Known rows, with every way that one mark hangs from another
j714[j186]: [ 28   4 -29   5 -12  -8  10   5   0  -1 -11   0   5  12  13   4   2  16
   2   7   4   4]
j391[j251[j246[j186[j714]]] j521 j896]: [-22  -1  -7  -4 -11 -15  -3  11  -6   3   3  -4  15   5  12 -18  16  -7
  -5 -15  -8  21]
j246[j186 j521]: [  8   7  -4   2  -1   7   6 -10   7   3 -12  12  -3   1  -4  11  -4  15
   0   3  -7   2]
j251[j246[j186] j391]: [ 15   2  -1  14   8   6 -13  12  17 -10   4  -7  -8   9  -2   0  -4  -4
  -6  -4   5  -2]
j251[j246[j186 j521] j391]: [  3   0  13  14   8  13 -17   3  12  -4   8   1  -6   1 -10   6  -3   3
  -6  -5   1  -5]
j391[j251 j521[j246[j186]] j896]: [-19   4   0  -3  -9 -10  14  11  -9  16   0  -3  17   2   8  -8   2 -16
   5  -3  -4  10]
j246[j186[j714] j251 j521[j391[j896]]]: [-15  -6  23 -17  -6   6   3 -45 -14   2  -6  -1  -2 -22 -17   4   3  19
   4   4  -7  -2]
j251[j391[j521[j246[j186[j714]]] j896]]: [-18 -11  14   8  -4   8   1   7 -12   3  -2   1  -4   0  -3  -9   4  -4
  -7  -8  -5   9]
j391[j251[j246[j186]] j521 j896]: [-19   6 -11  -4  -7 -18  -3  18   2   7   5  -9  19  11  11 -14   8 -16
  -2  -6  -1  10]
j699[j896]: [ 22   6 -37  -1   1  -6  17  23  14  -9 -11   9 -15  18  16   5  -6   4
   5   5   7  -9]
j246[j186 j251[j391[j896]]]: [  3   6   8  -1   7   2  -5  -6   8  -2  -1 -10  -7   4  -7  -2  -6  -3
  -2   5   3  -6]
j246[j521[j391]]: [ 16   0  -7  -8   3   0   8  -9   0  -1  -6   9  -2  -5   3  16  -7   9
   5  18  -1 -11]
j521[j246 j391[j251 j896]]: [  2   3   1 -10  -2 -10  19   1 -11  13   3 -11  11  -6  16   2  -2 -17
  11  10   2  -6]
j246[j251 j521]: [ 19   6 -11  -5   6   2   0 -16   3  -4  -3  15  -1  -9  -1  14  -1  16
   5   8   3 -14]
j251[j391]: [ 33   5 -17   7  10   0   0  22  14  -8  -3   5 -10  15  11   5  -8  -6
  -3   9   4  -4]
j251[j246[j186[j714]] j391[j521]]: [ -1 -11  -2  12   1   3 -16  16   3 -13   5   3  -5   5  -3  -9   4   0
 -10 -10  -1  12]
j699[j896 j998]: [ 22   7 -45   0   0  -5  19  28  15  -7  -5  12 -29  24  17   4  -7   1
  10  -7  15  -7]
j251[j391[j521[j246]]]: [ 14  -6  -9  11   7   3   0  26  -1  -2   3  10  -2   5   7   4  -5 -11
   0   6   7  -9]
j391[j251[j246[j186]]]: [ 12  10 -11   3   1 -10   0   8  12  -1   3  -7   9   4   9  -4   0  -7
   3  -9   0  12]
j246[j186 j251[j391[j896]] j521]: [ -9   4  20  -2   7   9  -9 -15   2   4   3  -1  -5  -4 -15   4  -4   3
  -2   3   0  -9]

Rows
[ 16  -1  -1 -14   6   0   2 -26  -3  -3   1   8  -1 -17  -6  17  -6  12
  10  18   4 -18] : j246[j251 j521[j391]]
[ -9   4   5 -10  -3 -13   2  -2   1   6   6 -23  13   0   6  -6   0 -15
   4   2  -1   2] : j521[j391[j251[j246[j186]] j896]]
[-13   1  18 -17   0   3   2 -37  -7   5  -3  -6   2 -15 -16   9  -4  10
   6  13  -2 -13] : j246[j186 j251 j521[j391[j896]]]
[  8   2  15   3  11  12  -8 -14   6  -2   4   8  -9  -8 -19  10 -10   8
   2   4   1  -6] : j246[j186 j251[j391] j521]
[-15  -3  -2   7   1  -2 -18  22   7  -3   6 -11   3  14   1 -11   3 -14
 -12  -2   4  -2] : j251[j246[j186] j391[j521 j896]]
[ -1 -14  10  13  -1  10   1   8  -8  -3   0  10  -7  -2  -6  -3  -2  -1
  -2  -8  -5  12] : j251[j391[j521[j246[j186[j714]]]]]
[ -6  12  -7  -2  -3 -12   0   8   6   4   2 -15  13   7  12 -10   6 -12
  -1  -7  -2   8] : j391[j251[j246[j186]] j896]
[ 12  -9  22  10   6  17   0 -18  -6  -6   2   3 -12 -18 -14   2  -4   8
   4  -9   1   2] : j521[j246[j186[j714] j251[j391]]]
[ -4   1   7   3  -4   0  -2  -8  -1   2   5   7   6  -9   1  -3   8  10
   1 -18  -9  20] : j391[j251[j246[j186[j714] j521]]]
[-19  -8   9  -5 -10   4   5 -19 -18   3  -5   3   6 -16  -7  -6  10  10
   1  -9  -2   3] : j391[j521[j246[j186[j714] j251]] j896]
[ 2 -7  6 12  2  8 -1 15  0  1  2  4 -2  3 -6  2 -8 -9  1  1  2  1] : j251[j391[j521[j246[j186]]]]
[ -1   1  -3 -13  -1  -2   8 -12  -4   4  -6   0   1  -1   5  10  -1   4
   1  17  -2 -15] : j246[j521[j391[j896]]]
[-20  -2  19 -16  -8  -5  13 -21 -13  12  -2  -1   5 -10  -2  -2   1   2
   6   2 -15  18] : j246[j186[j714] j521[j391[j251 j896]]]
[-10   1   2  -5   4  -4  -9   4   3  -1   1  -4   1   5  -8  -6  -4  -8
  -3   6   4  -3] : j246[j186 j251[j391[j521 j896]]]
[ -4  -1 -10  -6  -2  -3   4  -2 -13   2  -1   3  10  -8   7   1   7  -1
   3   4   9 -19] : j391[j521[j246[j251]] j896]
[-18  -9   4   6  -3   0 -16  14  -1  -7   3  -5  -2   9   1 -15  10  -5
 -14 -12  -3   9] : j251[j246[j186[j714]] j391[j521 j896]]
[-17  -5  22   8   0  13 -15  -5  -2  -3   5  -3  -7  -1  -6  -5   8   7
 -13 -13  -5   3] : j251[j246[j186[j714] j521] j391[j896]]
